Known rows, with every step that occurs:
x > e > u: [-0.09  0.09 -0.09  0.03 -0.05 -0.05 -0.05  0.19  0.01 -0.03 -0.04 -0.16
  0.02 -0.08 -0.14  0.23 -0.41  0.04 -0.35  0.12  0.03  0.04  0.11  0.00
  0.02]
y > g > u: [ 0.08 -0.08 -0.04 -0.08 -0.02 -0.22  0.06  0.00  0.05  0.19 -0.12  0.03
  0.03 -0.02  0.21 -0.17  0.00  0.08  0.16 -0.16  0.00  0.01  0.14 -0.17
  0.04]
z > q > e > l: [ 0.66  0.16  0.05 -0.07  0.03  0.05  0.00 -0.09 -0.19 -0.26 -0.09 -0.12
 -0.03 -0.15 -0.15 -0.02 -0.02 -0.04  0.02  0.11 -0.10  0.04 -0.10  0.09
  0.01]
g > u > z: [-0.02 -0.08 -0.08 -0.17  0.01  0.01  0.07 -0.03 -0.11 -0.14  0.27  0.21
  0.01  0.11  0.02 -0.35 -0.04  0.00  0.09 -0.08  0.03 -0.03  0.09  0.07
 -0.01]
e > x: [ 0.01 -0.02  0.00  0.12 -0.02  0.11  0.01 -0.04  0.30 -0.12  0.11 -0.04
 -0.04  0.09  0.01 -0.03  0.05 -0.02  0.14  0.03 -0.05 -0.02 -0.05 -0.03
  0.00]
e > u > g: [-0.30 -0.03 -0.13  0.03 -0.04 -0.01 -0.06  0.18  0.03 -0.24  0.13 -0.06
 -0.04 -0.14 -0.06 -0.15 -0.30 -0.08 -0.28  0.17  0.11 -0.04  0.11  0.14
 -0.08]
u > z: [-0.08 -0.02 -0.02 -0.07  0.04  0.13  0.03  0.02 -0.04 -0.26  0.32  0.13
  0.00  0.04 -0.11 -0.16 -0.06  0.01 -0.02  0.03  0.05 -0.02 -0.03  0.14
 -0.03]
e > l: [ 0.47  0.04  0.05 -0.08  0.04  0.02  0.05  0.01 -0.04 -0.37  0.16 -0.10
 -0.01 -0.08 -0.13 -0.16 -0.22 -0.05 -0.05  0.09 -0.03 -0.02 -0.12  0.07
  0.00]
q > z: [-0.15  0.01  0.14  0.11  0.05  0.05  0.11  0.01  0.23 -0.07  0.17  0.02
  0.01  0.08 -0.11 -0.01  0.01  0.06  0.00  0.00  0.09  0.01 -0.11  0.05
  0.01]
x > e > q > z: [ 0.25  0.06  0.12  0.08  0.00  0.04  0.02  0.06  0.47  0.09 -0.01 -0.04
  0.09  0.10 -0.33  0.33 -0.13  0.03 -0.09  0.03  0.04 -0.04 -0.22  0.17
  0.06]
u > e > q > z: [-0.42 -0.04  0.09  0.27  0.02  0.02  0.11  0.05  0.25  0.21  0.01  0.16
  0.05  0.10 -0.09  0.20 -0.17  0.01  0.00  0.07  0.10 -0.12 -0.25  0.10
 -0.04]
z > q: [-0.01  0.03 -0.02  0.23 -0.09  0.01  0.04 -0.04 -0.31 -0.25 -0.10  0.00
 -0.03 -0.17  0.02 -0.16 -0.04  0.08  0.01 -0.01  0.01  0.08  0.00 -0.02
 -0.02]
y > g: [ 0.02 -0.02  0.01  0.01  0.01 -0.10  0.02  0.02  0.12  0.05 -0.06 -0.06
  0.02 -0.10  0.08  0.05 -0.04  0.09  0.07 -0.05  0.01  0.01  0.01 -0.10
  0.02]
u > e: [-0.39 -0.04 -0.06  0.23 -0.03 -0.01  0.14  0.07 -0.24 -0.04  0.05  0.11
  0.01 -0.02  0.06  0.01 -0.44  0.07 -0.03  0.09  0.07 -0.02 -0.03 -0.02
 -0.05]
y > e > u > z > q: [-0.37  0.23 -0.11  0.08 -0.07  0.00 -0.11  0.04 -0.31 -0.28  0.05 -0.06
 -0.06 -0.23 -0.14 -0.03  0.15  0.06 -0.20  0.09 -0.03  0.07  0.20 -0.04
 -0.05]
y > g > u > e: [-0.37 -0.09 -0.11  0.08 -0.01 -0.30  0.13  0.06 -0.23  0.29 -0.15  0.15
  0.04  0.00  0.30 -0.05 -0.18  0.10  0.16 -0.10  0.07 -0.02  0.11 -0.21
  0.00]
e > y: [ 0.06 -0.10  0.13  0.10 -0.01  0.19  0.00 -0.07  0.19 -0.13  0.06 -0.05
 -0.02  0.02 -0.03 -0.06 -0.03 -0.06 -0.03 -0.02 -0.04 -0.01 -0.14  0.02
 -0.03]
g > u > z > q > e > x: [ 0.15  0.04 -0.07 -0.13  0.01  0.08 -0.03 -0.17 -0.01  0.02  0.05  0.14
 -0.04  0.18  0.05 -0.20  0.46 -0.04  0.31 -0.06 -0.10  0.00  0.06  0.02
  0.02]
x > e: [ 0.22  0.05 -0.03  0.01 -0.07  0.02  0.05  0.08 -0.03 -0.14  0.05 -0.09
  0.05  0.00 -0.19  0.16 -0.37  0.07 -0.11  0.05  0.01  0.05 -0.02  0.05
  0.05]
z > q > e: [ 0.21  0.10  0.00  0.09 -0.03  0.09  0.01 -0.11 -0.04 -0.01 -0.15 -0.03
 -0.02 -0.13 -0.05  0.02 -0.05  0.06  0.07  0.03 -0.07  0.06  0.01  0.04
  0.01]
q > e > u > z: [-0.14  0.08 -0.05 -0.22  0.12  0.16 -0.10  0.04  0.23  0.07  0.17  0.04
 -0.03 -0.01 -0.16  0.10 -0.13 -0.05 -0.21  0.13 -0.03 -0.06  0.13  0.15
 -0.03]
g > u: [ 0.08 -0.09 -0.06 -0.02 -0.05 -0.06  0.10 -0.04  0.03  0.01  0.03  0.09
  0.01  0.03  0.08 -0.29 -0.22  0.04  0.11 -0.09 -0.01  0.00  0.12 -0.05
  0.01]
x > e > y > g > u > z: [ 0.22 -0.07  0.05 -0.26  0.02 -0.07 -0.04  0.02 -0.07  0.08  0.08  0.01
  0.07  0.20  0.02  0.06  0.28 -0.03  0.03 -0.17  0.02  0.01 -0.03 -0.06
  0.06]

Rows:
[ 0.16 -0.01  0.04 -0.14 -0.04 -0.13 -0.06 -0.02 -0.44 -0.03 -0.09  0.01
  0.04  0.07  0.10 -0.02  0.50  0.01  0.06 -0.19  0.04  0.08 -0.03 -0.09
  0.06] -> x > e > y > g > u > z > q
[ 0.29 -0.04  0.11 -0.05 -0.01 -0.07 -0.05 -0.19  0.05  0.31 -0.36 -0.05
 -0.01 -0.04  0.22 -0.02  0.45 -0.01  0.23 -0.19 -0.12  0.05  0.03 -0.16
  0.04] -> z > q > e > y > g > u
[ 0.01 -0.10  0.17  0.03  0.03  0.02 -0.04 -0.04  0.26  0.05 -0.06 -0.12
  0.00 -0.02  0.10  0.08  0.19 -0.02  0.04 -0.09 -0.02 -0.01 -0.12 -0.11
  0.00] -> e > y > g
[-0.18  0.15 -0.11  0.00 -0.05 -0.03 -0.10  0.17 -0.51 -0.24  0.03 -0.03
 -0.01 -0.09 -0.14  0.11 -0.03  0.04 -0.36  0.09  0.09  0.09  0.08  0.06
  0.00] -> x > e > u > z > q
[ 0.23  0.03  0.02 -0.02  0.04  0.19 -0.02 -0.11  0.54  0.11  0.06 -0.07
 -0.03  0.14 -0.09  0.13  0.03 -0.05  0.21  0.07 -0.14 -0.04 -0.03  0.03
  0.03] -> q > e > x
[ 0.14  0.05 -0.05 -0.19  0.05 -0.09 -0.08 -0.14  0.01  0.21 -0.07  0.08
 -0.03  0.13  0.18 -0.07  0.68  0.00  0.37 -0.13 -0.08  0.01  0.09 -0.10
  0.05] -> y > g > u > z > q > e > x
[-0.42  0.08 -0.09  0.07 -0.01  0.01 -0.09  0.08 -0.38 -0.27  0.06  0.06
 -0.07 -0.15  0.01 -0.14  0.11  0.01 -0.24  0.07  0.07  0.04  0.11  0.03
 -0.06] -> e > u > z > q
[-0.12  0.09 -0.13  0.04 -0.04  0.02 -0.12  0.08 -0.11 -0.12 -0.11 -0.09
 -0.06 -0.22 -0.06 -0.05 -0.08 -0.07 -0.22  0.18  0.03  0.01  0.14  0.16
 -0.06] -> z > q > e > u > g
[ 0.11 -0.04 -0.08 -0.01  0.00 -0.18  0.16  0.04 -0.41 -0.13  0.07  0.11
  0.02  0.04  0.10 -0.23 -0.38 -0.04  0.05  0.06  0.02 -0.05 -0.04 -0.06
 -0.02] -> g > u > e > l
[-0.34 -0.09  0.05  0.13  0.04 -0.26  0.11  0.04  0.23  0.53 -0.20  0.20
  0.08  0.11  0.16  0.14  0.07  0.05  0.17 -0.10  0.10 -0.11 -0.10 -0.10
  0.01] -> y > g > u > e > q > z
[-0.33 -0.19  0.02  0.17 -0.04 -0.01  0.12 -0.04 -0.17  0.11  0.00  0.15
  0.01  0.12  0.19 -0.16 -0.18 -0.05  0.07 -0.07  0.02 -0.05 -0.04 -0.10
 -0.04] -> g > u > e > y
[-0.08  0.03 -0.12 -0.11  0.03  0.07 -0.09  0.10  0.25 -0.02  0.06 -0.09
 -0.04 -0.10 -0.14  0.04 -0.29 -0.10 -0.23  0.20  0.02 -0.06  0.13  0.21
 -0.06] -> q > e > u > g
[ 0.17  0.05 -0.04 -0.23  0.04 -0.14 -0.02 -0.10 -0.20  0.17 -0.10  0.12
  0.01  0.00  0.14 -0.11  0.39  0.06  0.24 -0.14 -0.03  0.04  0.14 -0.04
  0.04] -> y > g > u > z > q > e
[ 0.30 -0.05  0.17 -0.03  0.05  0.28 -0.03 -0.16  0.45  0.10  0.02 -0.09
 -0.02  0.06 -0.12  0.13 -0.05 -0.08  0.03  0.02 -0.13 -0.03 -0.11  0.09
  0.00] -> q > e > y
[-0.39 -0.13  0.07  0.25 -0.03  0.12  0.08  0.00 -0.13 -0.02  0.05  0.05
 -0.01  0.05  0.07  0.05 -0.23 -0.04 -0.05  0.04  0.03 -0.04 -0.17 -0.03
 -0.06] -> u > e > y
[ 0.31 -0.08  0.07 -0.09 -0.04 -0.15 -0.01 -0.01  0.09  0.19 -0.16 -0.12
  0.06  0.10  0.10  0.12  0.10  0.01  0.05 -0.17 -0.02  0.04  0.00 -0.15
  0.08] -> x > e > y > g > u
[ 0.23 -0.09  0.11 -0.36  0.13  0.05 -0.06 -0.15  0.30  0.30  0.07  0.08
  0.01  0.17  0.08 -0.01  0.41 -0.08  0.21 -0.15 -0.09 -0.06  0.01  0.00
  0.03] -> q > e > y > g > u > z
[ 0.13  0.04  0.16 -0.13  0.09  0.12 -0.11 -0.15 -0.04  0.07 -0.06 -0.01
 -0.03 -0.02  0.02  0.13  0.59 -0.04  0.11 -0.08 -0.06  0.02 -0.11  0.02
  0.00] -> u > z > q > e > y > g
[-0.43 -0.04 -0.07  0.29 -0.03  0.03  0.08  0.04 -0.03 -0.01  0.08  0.07
 -0.02  0.14  0.10  0.06 -0.14  0.00  0.13  0.09  0.02 -0.04 -0.09 -0.09
 -0.03] -> u > e > x
[ 0.26 -0.02  0.12 -0.02 -0.01 -0.01 -0.04  0.03  0.11  0.06 -0.09 -0.20
  0.05  0.01 -0.04  0.33  0.08  0.01 -0.06 -0.06 -0.01  0.05 -0.12 -0.08
  0.06] -> x > e > y > g
[-0.10  0.04 -0.18 -0.02 -0.08 -0.06 -0.08  0.28 -0.06 -0.23  0.10 -0.16
  0.02 -0.08 -0.19  0.10 -0.41 -0.04 -0.40  0.20  0.13  0.00  0.09  0.16
 -0.02] -> x > e > u > g
[-0.07  0.13 -0.05  0.08 -0.01  0.02 -0.09  0.00 -0.01  0.10 -0.25 -0.09
 -0.06 -0.22 -0.01  0.10 -0.08  0.02 -0.17  0.09 -0.06  0.05  0.15 -0.01
 -0.02] -> z > q > e > u
